Each row was made from one walk, in order. Every step used is in the known rows, and no mark comes twice. Write each row's walk.
Known rows:
piveguz, bitule, kape: [ 1.74  2.44  1.36 -1.69 -3.10  1.61 -1.07 -0.21  1.03 -1.07  0.41 -1.23
 -1.08  4.16  0.50  3.05 -2.87 -0.94  0.38 -1.07  0.37]
kape, gigebis: [ 0.61  1.85 -1.23  0.66  1.17 -0.49 -0.34 -2.75 -0.98  3.65 -0.99 -0.90
 -1.16  0.60  0.73  1.98 -1.45 -0.81  0.68  0.08 -1.41]
piveguz, bitule, kape, divud, bizuv: [ 2.48 -0.94  1.18  2.00 -2.89  0.60 -1.77 -3.49 -1.33 -0.50 -1.09  0.67
 -3.22  0.84 -1.31  3.17 -0.56 -6.91 -2.69 -1.93 -2.05]
gigebis, kape, divud, piveguz, bitule: [-0.89  0.36 -0.68 -1.44 -1.11  1.69 -0.62 -1.92  1.51 -2.10 -3.01  1.81
 -2.22  3.30  2.45  2.28 -0.13 -2.39 -3.38  1.19 -2.09]
piveguz, divud, bizuv: [-0.50 -1.53  2.83  0.74 -1.99  0.27  0.26 -3.33 -2.20 -2.81  3.30 -3.00
 -0.02  3.75  0.42  3.09 -2.69 -4.97 -3.15 -0.05 -3.43]
togap, bitule, kape, gigebis, piveguz: [-0.43 -0.43 -2.83  0.40  0.26 -1.84 -0.93  3.30 -0.70  0.75  0.14  1.26
 -0.36 -3.76  0.60  2.70  0.96  1.19  3.16  1.68  2.98]
gigebis, piveguz, divud, togap, bitule: [-1.29 -7.61 -0.91 -0.31  1.23 -1.36  1.80  2.09 -2.05 -3.79  2.09  1.17
  1.18 -0.74  0.17  1.19  1.28  1.92  0.52  4.54  1.90]
divud, piveguz, bitule: [-0.75  0.44  0.05 -2.58 -2.19  1.55 -1.51 -3.14  1.34 -2.93 -1.36 -0.69
 -0.04  4.72  1.14  3.52 -0.71 -2.87 -2.24  0.88 -2.20]
kape, gigebis, piveguz: [-1.88  0.25 -3.15  0.81  0.44 -1.45 -2.00  2.13 -0.81  1.28 -0.10  0.78
  0.60 -2.74 -0.07  3.02  1.04  0.67  2.29  1.93  1.12]
bitule, kape, gigebis, piveguz: [-0.96  0.78 -2.39  0.51 -0.41 -1.32 -1.86  2.98 -0.36  1.21 -0.24  0.49
  0.04 -2.84  0.45  3.50  0.24  0.84  2.57  1.04  2.22]
gigebis, kape, divud: [ 0.37 -0.07 -0.92  2.70  1.12  0.64  1.73  1.40 -0.51  1.56 -2.64  4.09
 -2.73  0.09  1.50 -1.22  0.31  0.28 -1.57  1.83 -1.00]
piveguz, bitule, togap, gigebis, kape: [ 0.40  0.68  1.33 -1.09  4.41 -0.65  2.69  1.10  1.96 -3.35  0.66 -0.20
 -1.75  0.93  2.88 -6.04  1.74  0.92  2.40  1.13  1.14]
bitule, togap, divud, bizuv: [ 1.96 -2.17  3.47  1.89 -1.96 -0.59 -0.36 -4.16 -2.05 -0.87  2.66 -2.11
  1.42 -0.82 -3.41 -1.54  1.04 -3.82 -0.28 -2.88 -1.08]
togap, gigebis, piveguz: [-1.13 -0.75 -2.37  0.43  1.93 -2.76 -0.01  3.15  0.16 -2.56  1.21  0.78
  2.06 -2.01 -0.58 -0.96  2.66  0.74  2.62  2.03  2.09]
togap, divud: [ 0.83 -0.07  0.73  1.41 -0.18 -0.40  1.73 -0.83 -1.60  1.57  3.24 -0.03
  4.17  0.32 -2.57 -1.72 -0.03  2.38 -0.68 -0.66 -1.10]
piveguz, bitule, togap, divud: [ 1.00  0.93  2.63  0.12 -0.95  0.60  1.97 -0.62 -0.34  1.25  2.18 -0.21
  1.79  0.03 -1.74 -4.81 -0.10  3.46  0.50 -3.13  0.52]
bitule, kape, gigebis, togap: [-1.66  2.37 -1.41 -1.08  1.84  1.61 -2.77  1.46  1.59  2.86 -2.62 -2.22
 -0.84 -0.60  0.13  0.67 -0.93  0.32  1.12  0.64 -0.42]
piveguz, bitule, kape, gigebis, togap, divud: [-1.04  2.10 -0.99 -0.72  2.24  1.11 -0.56  0.94  0.46  3.41  0.78 -0.73
  1.82 -1.43 -1.57 -1.80 -0.53  2.91 -0.82 -1.25 -1.08]
bitule, kape, gigebis: [ 1.89  2.78 -0.23  0.29 -0.16 -0.41 -0.17 -1.63 -0.26  3.62 -1.13 -1.30
 -2.02  0.42  1.29  2.71 -2.52 -0.53  0.97 -1.20  0.16]
bitule, togap, divud: [ 1.40  0.08  3.13  1.44 -0.90 -0.38  2.63 -0.31 -0.78  1.67  2.27 -0.47
  2.77 -1.03 -2.24 -5.27  0.26  3.84  1.14 -2.93  1.07]
gigebis, piveguz, bitule, togap, divud, bizuv: [ 0.90 -1.97  2.36  1.14 -1.93 -0.44 -1.42 -2.79 -1.56 -1.61  2.80 -1.26
  0.96 -1.54 -3.14 -0.69  1.58 -3.59 -0.11 -2.64 -0.71]

Write each row's walk:
[ 0.41  0.74  3.65 -1.56 -3.01  1.29  0.19 -1.90  1.88 -1.94 -1.90 -1.33
 -1.36  2.15  0.99 -2.11 -0.22 -0.16  1.32 -2.13  1.35] : divud, piveguz, bitule, togap
[ 1.15  1.60 -1.11  1.55 -2.16  0.94 -0.03  2.15  0.21  1.81 -3.15  4.06
 -3.46  0.09  0.73  1.83 -1.41 -0.01 -1.60 -0.84  0.47] : gigebis, piveguz, bitule, kape, divud
[ 1.33  2.88 -0.35 -1.03 -0.32 -0.01 -0.25 -2.36  0.56  2.85 -1.41 -0.92
 -1.85  0.49  1.80  2.68 -2.34 -0.63 -0.95 -1.97 -0.33] : togap, divud, piveguz, bitule, kape, gigebis
[ 1.99  1.84 -0.12  1.46 -2.23  1.47  0.59  0.57  0.20  2.27 -3.22  3.49
 -3.70  1.59  0.74  1.38 -2.18 -0.55 -2.17 -1.31 -0.37] : piveguz, bitule, kape, divud
[-3.21  1.67  0.12 -0.47 -0.44 -0.28  2.32  3.84 -0.69 -0.25  2.35 -1.01
 -0.40  1.74  4.07  2.91 -4.42  3.29 -1.61  0.91  0.19] : bitule, kape, gigebis, piveguz, divud
[-1.33  0.15 -0.36  0.24  1.50  0.89 -0.07  1.38 -0.20  1.89  1.84 -0.74
  4.23 -0.89 -2.82 -2.87  0.73  2.95 -0.53  0.18 -1.33] : gigebis, togap, divud
[-1.72  1.19 -0.91 -2.73 -0.09  1.59 -1.53 -2.28  1.57 -0.58 -1.45 -0.67
  0.17  2.01  0.73  1.62 -0.24 -1.12 -2.87  0.10 -2.34] : kape, gigebis, togap, divud, piveguz, bitule
[ 0.42 -1.62  1.19  1.09  0.09 -1.08  2.68 -1.08  1.70 -2.25 -4.80  2.09
 -1.70 -0.40  3.22 -2.22  1.95 -1.46 -2.41  0.55  0.57] : bitule, togap, gigebis, kape, divud, piveguz
[ 0.20  1.22  1.15  0.15 -0.08 -0.14  1.35  0.43 -0.25  2.10  1.67  0.40
  1.17 -2.20 -1.28 -3.98  0.34  4.05  1.12 -2.98  1.16] : kape, gigebis, piveguz, bitule, togap, divud
[ 0.17 -1.92  1.34  0.26 -2.05 -0.81  1.38 -2.82  0.04 -1.74 -0.21 -0.69
  3.93  0.76 -0.17  0.70  0.90 -0.64 -2.86  0.05 -0.82] : togap, divud, piveguz
[ 0.14  0.70  1.84  0.10 -0.87  0.19  1.31  0.94 -0.26  0.79  2.36  0.35
  2.04 -1.35 -1.90 -4.30  0.61  3.98  1.13 -2.63  1.30] : gigebis, piveguz, bitule, togap, divud
[-0.09 -3.68 -1.91 -0.67  2.26  0.35  0.44  1.68 -0.38 -1.19  0.70  0.65
  0.70 -1.14 -0.68 -2.19  2.05  0.67  2.79  3.71  0.56] : gigebis, togap, bitule
[ 0.99  2.06 -0.05 -1.69 -1.40  0.04 -0.96  2.02  1.52 -2.07  0.63 -0.28
 -0.84  1.71  0.65  2.05 -1.21 -0.18  1.27 -0.62  1.85] : togap, gigebis, piveguz, bitule, kape
[ 0.54 -0.53  0.74  0.11 -0.01  0.63 -2.67 -3.05 -0.90  0.27  1.55 -2.27
  0.37 -1.03 -2.72  1.00  0.23 -4.50 -1.76 -2.02 -2.49] : piveguz, bitule, kape, gigebis, togap, divud, bizuv
[-0.55 -2.75 -0.03 -0.51  5.18 -1.62  1.29  0.78  0.75 -3.96  0.40 -0.18
  0.50  0.54  1.31 -2.65  2.83  0.08  0.87  3.72  0.60] : divud, togap, gigebis, kape
[-0.02 -2.86 -2.60 -0.56  3.51  0.05  0.44  1.10 -0.48  0.72 -0.29  0.58
 -0.65 -2.25  0.14 -1.86  1.71  0.72  2.81  3.19  0.42] : kape, gigebis, togap, bitule
[-1.96  2.88 -1.71 -2.09  1.82  2.29 -3.17  1.33  2.09  2.59 -2.66 -1.96
 -1.52  0.04  0.36  1.09 -1.18  0.08  0.78  0.53 -0.89] : piveguz, bitule, kape, gigebis, togap
[-1.25 -2.98 -2.41  0.95  1.83 -2.93 -0.53  3.91  0.19 -2.52 -1.05  2.09
  0.96 -3.48 -0.87  0.35  3.09  0.78  1.21  1.99  3.25] : bitule, kape, divud, togap, gigebis, piveguz
